Every row comes from one small tree of marks. Brackets hold a mark, then the marks that hang from it, in the order of their numbers. Every link used is in the known rows. Which tree was each row made from?
Known rows
(Z819 Z339): [-14.1  13.6   5.5   9.2  -5.2   9.6 -47.6  -5.8   4.2  -5.8   0.2  18.3
  -5.4  -5.6  -0.1  -2.2  -1.9  -3.0 -10.3  -1.6 -12.8  -1.2  -4.1  23.8]
(Z683 Z188 (Z608 Z339 Z867)): [ -9.6  28.5  11.4   5.5 -22.6  -3.3  -1.0   3.3  15.6 -12.7 -22.7  12.9
  -3.2  -9.3 -21.7  10.4 -11.5 -15.7  -8.8 -21.5 -56.0   7.0   9.8 -22.3]
(Z819 Z339 (Z608 (Z683 Z188))): [ -9.5  17.7  20.9   9.7  -2.1 -13.2 -64.1   9.4  -2.2 -13.8  -7.0  16.3
  -1.3 -13.1  -3.5   7.0 -14.8 -14.4 -19.9 -18.2 -19.9  19.3  -0.6  24.2]
(Z683 Z188 (Z608 Z339 Z819 Z867)): [-20.5  30.5   6.6   2.5 -21.7  -7.6  12.6 -11.6  32.9 -10.8 -16.6  18.5
  -4.4  -2.0 -14.9  13.8 -15.2 -27.1 -13.7 -20.3 -39.7 -10.1   4.2 -29.7]
(Z188 (Z683 (Z608 Z339 Z867))): [-18.9  18.2   8.8  -6.2   1.5  -9.4  -3.6 -14.4  30.2 -13.3  -7.1 -10.9
  15.6 -10.8 -34.2  15.2  -9.6 -15.4 -19.8 -22.1 -39.3  -4.1   9.5 -32.0]
(Z819 Z339 (Z608 (Z683 Z188) Z867)): [-18.8  22.6  24.1   6.8  -3.3 -19.0 -38.4  15.3  10.6 -16.5  -9.0  27.1
   6.3 -15.6 -13.7   6.9 -14.7 -16.2 -30.7 -33.0 -52.3  22.1   4.5  -6.5]
(Z188 (Z683 (Z608 Z339 Z819 Z867))): [-29.9  21.7   1.5  -8.6   2.6 -12.3   5.7 -26.8  47.6 -10.6  -0.5  -2.2
  13.7  -1.1 -27.4  18.1 -12.4 -25.7 -25.9 -21.5 -26.0 -21.5   3.9 -41.2]
(Z867 Z608): [-14.1   0.1   1.8  13.2 -10.2   6.9  26.0  -0.8  13.9   5.0   1.6  18.6
   9.6  -0.7   3.2  -9.1  -3.4  -6.4  -1.4 -11.1 -24.6 -10.4   2.8  -1.6]
(Z683 (Z608 Z339 Z819 Z867)): [-30.0  23.1   8.0  -3.8  -6.2 -11.1  38.8 -15.4  36.3  -4.8  -9.7  21.5
   9.7  -8.2 -16.6  15.3 -12.7 -24.4 -19.7 -13.7 -58.1 -12.3   0.6 -44.7]
(Z608 Z683 Z819): [-10.8   5.1   1.3   1.9  -6.7 -13.3   8.1   2.4  16.2   1.2   3.2   4.8
   8.8  -0.5   3.0   8.2  -7.4 -20.0 -16.3  -3.6  -0.1 -24.9  -0.9   2.0]
(Z867 (Z608 Z339 Z683)): [-21.4  15.3   9.1  14.0 -27.3  -3.5  -8.3  26.8  12.8  -4.8  -5.0  21.0
  22.5 -13.9 -16.1  -3.0  -1.5 -21.6 -25.3 -11.6 -60.9 -22.7  11.0  11.5]
(Z688 Z608 Z683): [-16.9  16.6  -6.5 -13.5 -10.8  17.0  67.3 -14.0 -13.4  18.7   2.8 -15.8
  11.8   1.1  -5.9 -19.2   6.8  -5.9 -11.9 -28.6  33.5   6.0   6.2  21.7]
(Z688 (Z608 Z683 Z867)): [-14.8  15.1  12.9  -1.3 -10.0  -8.1  60.3  20.5  13.1   2.6  -4.2   2.6
  26.6  -7.7 -11.7  -6.9  -0.5 -15.3 -30.2 -34.6 -18.9  -3.5  13.3   0.0]
(Z188 (Z683 (Z608 Z819 Z867))): [-19.2   8.3   3.0  -5.0  13.8 -11.6  36.9 -40.5  44.9  -1.7   2.5 -11.2
  11.1   1.9 -13.5  15.7 -19.4 -20.0 -12.6 -26.2  -1.4 -16.1  -1.9 -41.7]
(Z683 Z188): [  8.4   8.8  -0.7   6.8 -15.8   2.4 -22.5   7.4  -3.6  -4.9  -6.2  -0.3
 -13.5   6.2  -0.1  -1.3  -2.6  -1.6   5.5  -6.6  21.0   1.1   2.6  13.0]
(Z608 Z339 Z819 Z867): [-31.2  22.4  -4.3  -7.0 -14.3 -13.3   9.0   1.2  35.3  -9.9  -0.6  29.5
   9.5   2.7 -17.7   7.1   4.5 -18.2 -29.3  -9.5 -34.7 -17.9   5.1 -36.2]
(Z688 (Z683 Z188 (Z608 Z819))): [-13.2  22.5  -3.9  -2.2 -18.7   9.6  46.2 -42.0   0.5  12.5  -6.7  -8.7
 -11.1   2.1  -0.6   1.2 -19.4 -21.7   7.6 -21.9  22.4  -2.2  -4.6  -4.2]
(Z683 Z188 Z608): [ 10.5  10.4   9.8  10.1  -7.2   4.7   0.1 -12.6  -3.3  -1.2 -16.8  -5.9
 -12.9  -3.9   2.8   6.4 -18.9  -8.7  16.7  -9.1  -3.5   7.7  -1.2   5.8]
(Z688 Z608): [ -5.4   8.5   2.3  -4.0  -3.8   7.5  40.0   1.3   0.9   7.6  -0.5  -4.1
   8.1   3.4   2.9 -11.4   4.5  -4.4  -8.4 -14.9  23.6  -1.2   4.7  18.7]
(Z188 (Z683 (Z608 Z867))): [ -9.8   4.1   8.7  -4.5  16.2  -7.1  23.2 -23.6  24.6  -4.8  -2.7 -20.3
  12.7  -6.5 -20.7  11.0 -15.3  -9.5  -6.9 -26.2 -19.1   1.7   3.9 -34.4]
(Z188 (Z683 Z608)): [  1.7  -0.3   7.6  -1.7  16.3   0.5  -3.6 -30.1  13.0  -1.8   0.4 -31.3
   5.3  -3.9  -9.6  11.1 -16.6  -7.9   4.5 -11.2   8.2  -3.6  -1.0  -2.8]
(Z867 (Z608 Z339 (Z683 Z188) Z819)): [-23.8  27.4   2.4  18.9 -46.3  -4.1 -15.1  21.4  28.7  -6.6  -7.5  30.2
   7.8   3.2  -8.3   0.0  -8.8 -34.0 -25.1 -16.8 -26.8 -38.2   8.4  14.9]

Which tree is each row?
[-34.0  16.7  -3.6   7.4 -25.8   1.5  10.3  -7.5  33.2   0.9   1.4  37.6
  11.9   5.2  -6.7  -2.7  -1.5 -21.9 -20.3  -5.9 -31.3 -32.7   2.7  -8.0]  (Z867 (Z608 Z339 Z819))
[-12.7  24.2   6.5  19.2 -45.7  -1.1 -29.9  32.9   8.9 -10.3 -11.0  19.4
   8.8  -6.1 -15.2  -3.6  -4.4 -24.1 -19.6 -18.3 -38.4 -22.6  13.6  24.8]  (Z867 (Z608 Z339 (Z683 Z188)))
[-24.0  13.2  11.6 -15.4  11.6 -26.3  11.3   8.3  14.8 -11.0  -5.2  24.1
  19.1 -11.2 -22.8  10.1   0.7  -7.4 -28.1 -16.6 -64.3  22.3   6.8 -51.1]  (Z819 (Z608 Z339 Z867))
[-38.0  18.8   9.4  22.7 -20.8   3.9 -11.3  -6.7  31.5   1.7   5.0  40.6
  13.8  -5.9   4.4  -4.1 -13.9 -29.8 -28.0 -16.9 -35.6 -33.6  -2.3  24.5]  (Z867 (Z608 Z683 (Z819 Z339)))
[ -8.6  14.1   3.2  -3.9   4.1  -2.5 -34.9 -17.1  15.2  -9.6  -3.9 -22.3
   7.6  -7.8 -23.0  14.7 -10.4 -12.9 -10.5  -8.2 -11.8  -9.0   3.9   1.3]  (Z188 (Z683 (Z608 Z339)))
[ -2.4  11.5   4.2   7.3  -9.4   0.4  15.9 -25.6  15.6   1.7 -11.4   1.7
 -14.3   4.3   7.3   9.0 -21.6 -18.8  10.9  -8.8  12.7 -10.2  -6.7  -4.5]  (Z683 Z188 (Z608 Z819))
[-28.7  29.2   7.9  29.0 -37.8   5.8 -31.7  -1.2  27.7  -4.4  -2.6  41.2
  -0.7   1.0   3.6  -6.5 -17.2 -31.5 -22.8 -22.7 -13.3 -33.7   1.1  36.7]  (Z867 (Z608 (Z683 Z188) (Z819 Z339)))
[-32.6  17.6   2.2  10.4 -30.5  -7.3   4.2  10.4  31.4  -1.3   0.5  29.5
  21.7  -4.5  -9.6  -0.3  -5.1 -32.0 -30.6 -10.1 -47.1 -40.5   6.3   1.4]  (Z867 (Z608 Z339 Z683 Z819))
[  0.0  14.6   0.5   8.4 -22.4  -9.9 -17.5   8.5  12.8  -3.8  -3.3   4.8
  -5.0   7.7   2.6   5.8 -10.6 -22.3  -9.9  -9.7  24.6 -20.9   1.8  16.2]  (Z608 (Z683 Z188) Z819)
[  0.3  24.6   5.3   8.9 -35.4  -9.0 -56.2  33.4  -2.8 -14.3 -10.7   0.3
  -0.8  -4.9 -18.0   5.7  -1.1 -17.3 -19.0  -7.2 -15.4  -9.2  11.2  26.3]  (Z608 Z339 (Z683 Z188))
[-18.3   9.4  21.7   2.1  12.6 -15.0 -41.5   3.7   0.1  -7.8  -0.1  17.3
  13.2 -18.9  -4.6   7.2 -11.7 -12.3 -24.8 -11.0 -42.6  16.6  -3.8  10.5]  (Z819 Z339 (Z608 Z683))
[-35.1  22.1   9.0   2.1   9.3  -2.0  -9.7 -44.0  49.2  -7.8   2.8   9.2
   4.9  -3.9 -14.3  13.0 -21.3 -23.6 -24.0 -26.8 -14.7 -15.8  -3.8 -22.3]  (Z188 (Z683 (Z608 (Z819 Z339) Z867)))
[-24.4  32.2  13.4  15.0 -13.4   4.6  -3.9 -27.7  36.0  -7.9 -11.8  32.3
 -13.0  -4.5  -1.7   8.2 -23.1 -24.6 -12.6 -27.0 -27.5  -5.6  -5.3 -13.9]  (Z683 Z188 (Z608 (Z819 Z339) Z867))
[-20.2  30.3   2.2   4.5 -36.4 -18.7 -19.6  23.1  27.5 -15.0  -9.4  22.8
   4.0   0.4 -21.6  10.7  -3.4 -30.9 -34.4 -21.5 -28.0 -22.2  11.1 -12.3]  (Z608 Z339 (Z683 Z188) Z819 Z867)
[-25.0  33.1   8.1  15.8 -27.7  -7.7 -33.6   9.9  31.4 -13.3  -4.1  34.0
  -4.8  -1.6  -8.1   3.9 -12.1 -28.1 -32.0 -27.9 -18.0 -17.0   3.2   9.5]  (Z608 (Z683 Z188) (Z819 Z339) Z867)
[ -9.7  24.0   6.0  -3.6 -15.9   8.3  57.5 -23.7  -1.2   6.1 -15.5  -7.0
  -1.7  -9.6 -17.1  -0.7 -15.7 -12.2   1.4 -37.8 -20.3  19.6   4.7 -24.4]  (Z688 (Z683 Z188 (Z608 Z867)))
[-21.4  13.6  -2.6 -10.0  -2.4   7.4  67.6 -47.4   6.6  17.8   0.2 -10.6
   2.7  -5.1  -1.9   3.1 -15.8 -18.8   2.2 -15.5   0.8  -4.2  -8.4 -16.9]  (Z688 (Z683 (Z608 Z819)))
[-20.5  10.0   5.7  -0.6  -5.9 -19.0  33.9   3.9  31.6  -2.3   0.5  15.0
  16.1  -2.4  -8.2   8.0  -8.4 -21.8 -27.3 -18.7 -26.0 -19.2   2.8 -30.7]  (Z608 Z683 Z819 Z867)
[-12.7   8.2  14.7 -10.2   5.3 -27.9 -23.7  20.3  -3.3 -10.7  -3.9   5.4
  22.6 -17.6 -17.7  12.7  -3.6 -14.5 -26.7  -6.5 -49.8  11.1   4.4 -11.2]  (Z819 (Z608 Z339 Z683))
[-24.5  33.8  -8.7 -15.4 -26.7  15.2  40.7  -3.5 -11.1  11.8   0.0  -6.5
  14.6  -2.9 -19.9 -15.8  14.1 -10.5 -24.9 -24.2   9.9  -0.4  11.9  21.8]  (Z688 (Z608 Z339) Z683)
[-14.7  24.2  16.3  -5.3 -12.0 -30.7 -21.7  30.9  10.1 -19.1 -12.7  17.0
  15.3 -13.9 -26.4  12.5  -7.0 -19.1 -33.0 -27.2 -59.8  18.1  13.0 -29.3]  (Z819 (Z608 Z339 (Z683 Z188) Z867))
[-35.0  23.5   2.7   6.0  -7.0   0.2  -8.1 -14.8  36.6  -5.8   3.3  37.4
  -0.1  -0.1  -3.8   2.5  -3.5 -16.0 -27.1 -16.1 -26.5 -12.8  -3.4 -17.5]  (Z608 (Z819 Z339) Z867)
[-24.1  28.0   6.0  -8.3 -17.4  -0.3  33.9  18.9  17.1  -3.7  -7.1  17.3
  18.3  -3.5 -21.2  -6.9  10.5 -11.7 -32.6 -26.7 -27.7  -1.3  15.5  -8.2]  (Z688 (Z608 Z339 Z867))
[-14.3  13.7   3.3  20.5 -35.7  -3.3  13.6   8.2  25.1   0.7  -2.6  22.1
   6.1   6.5   5.3  -3.2 -15.4 -28.5 -11.6 -20.6  -2.7 -31.4   3.8  14.1]  (Z867 (Z608 (Z683 Z188) Z819))
[ -9.8  28.3   7.0   6.3 -35.8 -13.6 -29.4  38.5  11.1 -18.1 -15.1  12.6
   6.2  -7.9 -26.9   6.6  -0.5 -18.4 -29.4 -21.9 -45.8  -4.6  17.0  -4.4]  (Z608 Z339 (Z683 Z188) Z867)
[-15.8  38.8  10.0   2.6 -41.0  -6.1   9.0  39.4  11.8 -11.0 -14.4   9.1
  14.8  -5.2 -25.0  -5.0   3.8 -23.1 -38.4 -37.3 -19.5  -6.8  21.5  17.0]  (Z688 (Z608 Z339 (Z683 Z188) Z867))
[ -4.2  11.9   8.1  22.2 -33.2   2.2   0.5  18.8   5.7  -1.7  -8.2  12.9
   6.6  -2.4  -0.9  -6.9 -11.9 -18.2  -6.8 -22.5 -18.5 -14.9   7.9  25.8]  (Z867 (Z608 (Z683 Z188)))
[ -0.3  19.5   0.8  -1.5 -16.6  14.2  32.7 -28.6 -14.4   9.6 -12.2 -19.7
 -10.3  -6.9  -5.4  -0.8 -14.9 -10.3  12.9 -22.8   4.1  15.8   0.2   4.8]  (Z688 (Z683 Z188 Z608))
[ -7.1   9.8  19.1  -2.1   3.0 -27.8   7.8  21.7   6.5 -10.5 -10.3   8.5
  12.8 -10.5 -13.5   9.6 -13.4 -12.7 -19.8 -30.5 -36.3  22.3   8.3 -30.0]  (Z819 (Z608 (Z683 Z188) Z867))
[-23.3  12.9  17.5 -11.7   5.4 -32.6  -0.9  22.6  12.4 -13.9  -6.1  17.5
  28.5 -20.0 -27.1  13.9  -3.0 -16.5 -39.4 -20.3 -82.0  15.5   9.9 -41.4]  (Z819 (Z608 Z339 Z683 Z867))
[-27.1  14.8  25.4   0.0  15.7 -22.5 -12.9   7.6  13.5 -10.6  -1.1  26.9
  20.3 -21.7 -14.1   8.5 -10.8 -14.3 -37.2 -25.8 -70.6  21.7   1.8 -19.8]  (Z819 Z339 (Z608 Z683 Z867))
[-18.9  18.2  13.2  -2.4  -4.3  -6.0  25.2  -1.4  18.5  -9.0 -15.4  12.8
  10.3 -17.2 -22.4  11.5  -8.4 -14.4 -14.1 -14.8 -73.9   4.6   6.1 -37.7]  (Z683 (Z608 Z339 Z867))
[  0.4  22.4   8.1   6.9 -22.9   1.9 -23.1  -1.6  -1.3 -10.7 -20.5   1.4
 -10.8  -6.8 -11.5   9.1 -11.9 -14.8   2.9  -6.0 -25.5   1.6   3.1  11.3]  (Z683 Z188 (Z608 Z339))
[-19.0  31.9 -13.0  -7.0 -32.5  16.5  58.1 -24.0   2.0  17.6   1.4  -6.4
  -3.9  14.8   0.2 -16.4   0.6 -18.8 -11.0 -34.0  69.2  -9.1   3.5  25.7]  (Z688 (Z608 Z819) (Z683 Z188))
[ -8.1  26.1  -7.3  -5.2 -30.3  19.6  46.0 -11.5 -15.3  14.3  -3.2 -18.7
  -1.7   7.3  -5.5 -20.1   4.5  -8.4  -6.8 -34.6  52.8   7.8   9.1  34.5]  (Z688 Z608 (Z683 Z188))
[-27.6  45.0 -14.1 -10.2 -47.5  15.1  26.3 -12.3   3.2   9.1  -0.9   0.7
  -1.4  13.0 -14.3 -13.8   7.0 -24.5 -25.0 -29.2  45.5 -14.0   8.9  26.6]  (Z688 (Z608 Z339 Z819) (Z683 Z188))
